Each row comes from the steps of one path. Every step used is in the known rows, and no mark comes twice. Write the path behind each row, first mark first.
Known rows:
tilig -> rulede -> fazafof:   8  -3  -1 -26   8   2  -1  24 -14   1  18  -2  10   2 -20  -3  45   1  -8  -4  17  -1 -23  21   3  -7  22 -20  21
sori -> nekaz -> suzolap -> rulede -> gebub:  16  10   5 -34  16   0 -32  28  29 -30  25  10  -9   6   9  16  22  -3 -26   8  14  -5  -1  47  25  28 -15  -2  45
vusosa -> nekaz -> fazafof:   1 -18 -11 -19  -3   3 -14  24 -13   4  24 -21  -8   2 -36  -4  23   3 -22   2   3 -16 -27  13  12  11 -14  -3  24
relom -> rulede -> fazafof -> nekaz:  13  -1  -4 -26  10  -3  -7  21 -12  24  26 -15 -10  12 -41  -6  31  -1   4 -11   8 -16 -24  17  11 -22   1  -3  -7
dapu -> rulede:  15  10  -3 -27  -3  -2  -4  18  -5  -9  27   7   2   9 -17   2  28 -15  -8  -3  14  -5 -12  25   8   2   8   0  32
vusosa -> nekaz -> suzolap:  13 -17 -14 -16   0   3 -19  20  -4   0  26 -14 -13  10 -31 -12  15   1 -26   3   1 -13 -26  13  15  12 -13   1  28
fazafof -> nekaz -> tilig -> rulede -> vusosa:  11 -20 -11 -20  18  10  -3  16 -13  28  29 -12 -13   5 -25 -12  28  21 -18   9   2   3 -20  14  13   2  10 -20   9
goreb -> rulede -> vusosa -> nekaz -> suzolap:  19 -23 -16 -16  12  11 -14  20 -18   4  25 -12 -13   0 -20 -14  30  11 -22  17   7  -6 -31   4  14   4  14 -19  23
suzolap -> rulede:  20  14   0 -24  10   4  -4  22  -3 -13  23  -1  14   3 -20   5  40  -6 -16  -1  20   0  -9  25   3  -6   5  -6  33
sori -> nekaz -> tilig -> rulede -> dapu:   4  -9  -4 -41  14   6 -16  23   4  -6  19   5  -7   3  -9  -1  26  14 -25  -3  11   3 -14  33  22  19   9 -19  29
nekaz -> tilig -> rulede -> gebub:   2   0   0 -25  10  -1  -9  24  21  -7  15  15   5   5   2   5  32  -7 -24   0   8  -1  -9  39  10  24  -3  -5  42
sori -> nekaz -> tilig -> rulede:   9   1  -2 -38  10   5 -18  23  11 -14  19  10  -8   6  -4   5  20  10 -26  -1   6   2 -10  38  20  27   2 -13  38
sori -> nekaz:  15  22 -12 -34  -3   4 -23  27   8 -19   8   3   0  -2 -28  15  18  -8 -14  -3  16  -5 -11  30  21   9  -3  -1  42
fazafof -> nekaz -> suzolap -> rulede -> vusosa:  21 -16  -7 -16  21   8 -14  18 -13  18  41 -21 -17   9 -22  -9  28  19 -20  14   7  -2 -17  12  17  -2   0 -16   9
kisab -> gebub:  17 -10 -18 -27  -4  -1 -13  25  17   1   4  -5   0  -5 -32  10  24 -21 -16   5  11   0 -24  19   6   1  -7   2  43
tilig -> rulede -> dapu -> nekaz:   5 -24  -3 -28  12  10  -2  22 -14  -3  20  -9   1   0 -31 -15  40   9 -19  -2   9   0 -27  13   0  -8  20 -16  16
relom -> rulede:  14  15  -3 -30   1  -9 -13  25   4   3  18  -2   3  12 -33   7  31 -18  -8 -15   9 -14 -17  27   7  -7  -6  12  19
tilig -> rulede -> fazafof -> nekaz:  10 -11  -4 -21  12   9   1  20 -22  12  25 -11   1   2 -28  -9  41  11  -4   0  12   0 -24  14   5 -12  20 -26   9
goreb -> rulede -> vusosa:  19   4 -17 -20   6   9  -7  24 -15  -2  13  -3   7  -8 -23   1  41  -2 -11   9  19   0 -23   9   8  -7  24 -18  32
dapu -> rulede -> gebub:  10  15   1 -28  -1  -6  -9  22  16 -16  20  18   6   6  -4  12  30 -29  -6   1  16  -8  -5  37  10   8   0   9  39
rulede -> vusosa -> nekaz:  16 -11 -20 -19   6   5  -9  21 -16  21  13 -17  -2  -2 -47  -8  26  -1 -14   8   9 -10 -30   8  13 -18   9  -1  12
vusosa -> rulede -> gebub:  10  20   0 -24   0  -2  -6  26  17 -25  14  16   9  -5  -9  15  33 -24 -12   5  19  -6  -5  41   4   8  10  -2  49
nekaz -> suzolap:  12   2 -14 -18  -4  -3 -24  24   3  -6  23  -7  -6   9 -21   2  20  -5 -24  -2  10  -9 -18  21  17  20 -12  -1  41
relom -> rulede -> fazafof -> nekaz -> tilig:   9  -9  -5 -26  15  -3  -6  17  -7  31  30 -14 -19  16 -33 -12  25   8  -3 -11   2 -15 -23  20  16 -10  -4  -6  -7
nekaz -> suzolap -> rulede:  18   0   0 -21  11   0 -17  21   2 -12  35  -4  -3  12  -7   0  31   3 -28   3  12  -4 -12  26  11  15  -7  -8  36
nekaz -> tilig -> rulede:   7  -5  -4 -25   8   3  -4  20   2  -1  22   5   1   8  -9  -4  31   5 -25  -3   6   1 -15  28   8  20   4 -12  36
sori -> kadilel:  22  25 -20 -30  -7  14 -11  27   1 -24   7  -3   3  -6 -40  17  30 -10  -3  -5  16   7 -12  26  16   1  11  -8  40
dapu -> nekaz -> tilig -> rulede:   7 -22  -2 -23  13  10  -4  15   3  -4  25  -4 -14   9 -20 -19  22  16 -28   2  -5  -2 -23  22   5  16   3 -10  26
sori -> nekaz -> fazafof:   2   7  -7 -35  -2   1 -29  30   4 -16  18  -8  -9  -2 -19  18  18   2 -20  -1  12 -10 -14  32  25  26 -14  -7  39

Write each row's path:
 -5 -36   1 -29  13   7  -8  25 -17   0  29 -18  -6   0 -24 -13  41  17 -24   0   6  -3 -29  15   3   6  11 -22  14 | tilig -> rulede -> dapu -> nekaz -> fazafof
 16 -15  -7 -25   8   2  -3  15 -18  16  30  -5 -10   8 -27 -12  26  -3 -10  10   7  -9 -24  14  12 -13  17  -2   7 | dapu -> rulede -> vusosa -> nekaz
  8   1  -6 -27   2   3   0  23 -14  -9  21  -1   5  -6 -27  -2  38  -5 -14  -2  22  -1 -17  23   4  -8  26 -17  29 | vusosa -> rulede -> dapu
 20 -12 -18 -17   9  14  -5  21 -21   3  16  -9  -1  -7 -30 -10  36   4 -14  14  12  -4 -30   2   8 -11  22 -17  22 | goreb -> rulede -> vusosa -> nekaz
  3 -34  -8 -25  14   9  -1  17 -12  12  24  -8  -6   6 -25 -23  30  15 -27   0   1  -4 -28  14   9   3   8 -14  14 | vusosa -> nekaz -> tilig -> rulede -> dapu
 20  -8  -3 -22  19   0 -18  22  -4   6  35 -11  -7   9  -9  -2  33   8 -27  10  13  -3 -17  22  15   6   3 -11  23 | nekaz -> suzolap -> rulede -> vusosa
  5   6   1 -38  12   2 -21  26  29 -19  13  19  -4   3   6  13  22  -1 -24   3   8  -1  -5  48  22  31  -5  -6  45 | sori -> nekaz -> tilig -> rulede -> gebub
  9 -21  -2 -20  14   6  -8  20 -18  12  35 -14 -11   9 -17 -13  35  17 -13   3   7  -2 -25  15  11   3  13 -28  11 | tilig -> rulede -> fazafof -> nekaz -> suzolap
 15  -6 -16 -13   0   6 -19  20  -7   7  29 -17 -15   8 -33  -5  16   6 -18   3   4  -7 -18  11  18  11 -13  -7  26 | fazafof -> nekaz -> suzolap
  3 -32  -2 -25  14   5  -9  25 -22  19  29 -18  -6   1 -23  -8  40  14 -23  11   4  -6 -31  14   7   2  13 -18   9 | tilig -> rulede -> vusosa -> nekaz -> fazafof
  8 -10 -17 -16   9   8  -3  16 -14  24  22 -17 -14   4 -36 -14  22  15  -6  -1   9  -7 -23  12  19  -5   2 -19   9 | rulede -> fazafof -> nekaz -> tilig
  5  -8  -5 -30   7   3  -3  26 -15  -1  17  -4  15  -2 -25  -3  47  -2 -16  -7  19   3 -22  18   2  -7  21 -17  24 | tilig -> rulede -> dapu
 14  -6  -5 -23   6   4   1  14 -21  13  35  -7 -11   9 -25 -11  28   2   4   0  12  -6 -18  14  13 -14  16 -15   5 | dapu -> rulede -> fazafof -> nekaz
  3 -12  -4 -25  13   2  -1  19  -6  10  22   0  -3   7 -10 -10  35  12 -18  -3   9  -1 -21  26  10  10  13 -22  23 | nekaz -> tilig -> rulede -> fazafof
 12  -1 -17 -16   4   7  -4  20 -19  17  18 -19  -4  -1 -45  -7  29   4   1  -2  15  -8 -24   8  14 -18   8 -16  10 | rulede -> fazafof -> nekaz
  2 -25 -16 -23  10   9  -6  17  -5   8  17 -15 -14   2 -39 -20  21  13 -23  -3   6  -7 -27  11  13  -1   1  -8  16 | rulede -> dapu -> nekaz -> tilig
  8 -13  -7 -26  15   2  -5  20  -5  17  22  -1  -3   5 -12  -6  34  11 -25   5   7   2 -20  24  11  10  14 -16  22 | nekaz -> tilig -> rulede -> vusosa
 11 -26 -13 -20  10  15 -12  20 -13 -15  26 -12 -14   0 -22 -19  32  14 -24   5   9  -3 -29   4  10   8  12 -23  28 | goreb -> rulede -> dapu -> nekaz -> suzolap
  4 -35  -1 -26  14   7 -11  21 -10  -3  30 -12 -10   7 -21 -19  35  16 -28   1   4  -2 -28  14   6   8  12 -18  17 | tilig -> rulede -> dapu -> nekaz -> suzolap
 16 -26  -6 -24  10   0 -12  15 -14  16  40  -8 -22  15 -17 -16  20   4 -19  12   1 -11 -25  15  17   2   9  -4   8 | dapu -> rulede -> vusosa -> nekaz -> suzolap
 14   8 -10 -31   0   1 -34  26  12 -19  20  -1 -15   7 -15  11  11   1 -25   0  10  -8 -12  32  28  28 -13  -3  43 | sori -> nekaz -> suzolap
 12 -23  -1 -24  22   6  -8  22 -19  16  35 -22  -5   2 -23  -7  39  15 -23  14  10  -8 -24  15  10  -7   4 -14   7 | suzolap -> rulede -> vusosa -> nekaz -> fazafof
 15  -7   1 -21  17   0 -14  20  -6  -3  36 -10  -7  11  -7  -6  34   9 -21   3  16  -6 -17  24  14   6   2 -17  23 | nekaz -> suzolap -> rulede -> fazafof
 13 -19  -7 -28  17  -5 -11  18  -4  34  25 -12 -18  15 -34 -13  23   4 -17  -1  -4 -17 -28  19  15 -10  -3   8  -6 | relom -> rulede -> vusosa -> nekaz -> tilig
 20  -8  -4 -16  14   9 -14  18  -7   1  41 -15 -13  11 -20  -7  26  14 -22   7   7  -2 -13  16  13   7  -8 -13  21 | fazafof -> nekaz -> suzolap -> rulede
 11 -13 -16 -14   6   5 -14  19 -16  17  29 -22 -17   7 -33 -11  22  12  -9   2   9 -10 -25  10  20  -1  -1 -18  11 | rulede -> fazafof -> nekaz -> suzolap
 12 -31  -5 -22  16   4 -13  21 -15  16  30 -12 -10   8 -19 -14  33  13 -27  12   1  -4 -30  14  10   4  13 -14  12 | tilig -> rulede -> vusosa -> nekaz -> suzolap
 14   5   4 -21  14  -3 -22  25  22 -19  28   5   1   9   5   9  32 -10 -26   6  15  -7  -5  37  13  20 -14   0  43 | nekaz -> suzolap -> rulede -> gebub
 12 -12  -2 -25  15   1 -16  22  -6  -4  35 -10  -3   8 -11  -6  36   7 -27   0  17  -3 -16  21  13   6   0 -14  26 | nekaz -> suzolap -> rulede -> dapu
  5 -27 -14 -21   6   6 -17  20  -6   0  24 -20 -17   5 -37 -18  21  10 -25  -1   6 -10 -29   9  15   3  -2  -7  18 | rulede -> dapu -> nekaz -> suzolap
 14   1  -3 -27  15   5  -2  23 -12  -4  22  -7  15  -1 -25  -2  46   0 -16  -3  25   1 -14  19   5 -17  13 -13  22 | suzolap -> rulede -> dapu
  4 -23 -10 -22  14  12  -1  17 -15  19  28 -12  -8   4 -26 -16  31  20 -19  -1   5   3 -20  13  11   2   9 -23  11 | fazafof -> nekaz -> tilig -> rulede -> dapu
 16  -4  -1 -16  17   6 -17  21  10  -5  35  -6  -9   8  -9   1  27   2 -20  10   9  -5  -7  26  15  12 -15  -6  28 | fazafof -> nekaz -> suzolap -> rulede -> gebub
 12 -12  -4 -18   9   5  -4  17 -18   4  39 -12 -21   5 -20 -12  26  14 -11   8  10  -6 -20  20  12   3  18 -28  16 | vusosa -> rulede -> fazafof -> nekaz -> suzolap
  5 -29  -1 -23  18   9   0  15  -4   4  26  -8 -18   9 -20 -24  26  22 -22   2  -2  -5 -28  20   8   8  10 -19  14 | dapu -> nekaz -> tilig -> rulede -> fazafof
  0 -17  -7 -29  11   4  -3  21  -6   8  21  -1   2   5 -14 -10  37  10 -25  -6  11   2 -20  23   9  10  12 -18  25 | nekaz -> tilig -> rulede -> dapu
 13 -24  -8 -26  13   2  -2  11 -13  23  34  -3 -19  12 -18 -18  20   7 -16  10   1  -8 -23  17  16  -1  12  -4   7 | dapu -> rulede -> vusosa -> nekaz -> tilig
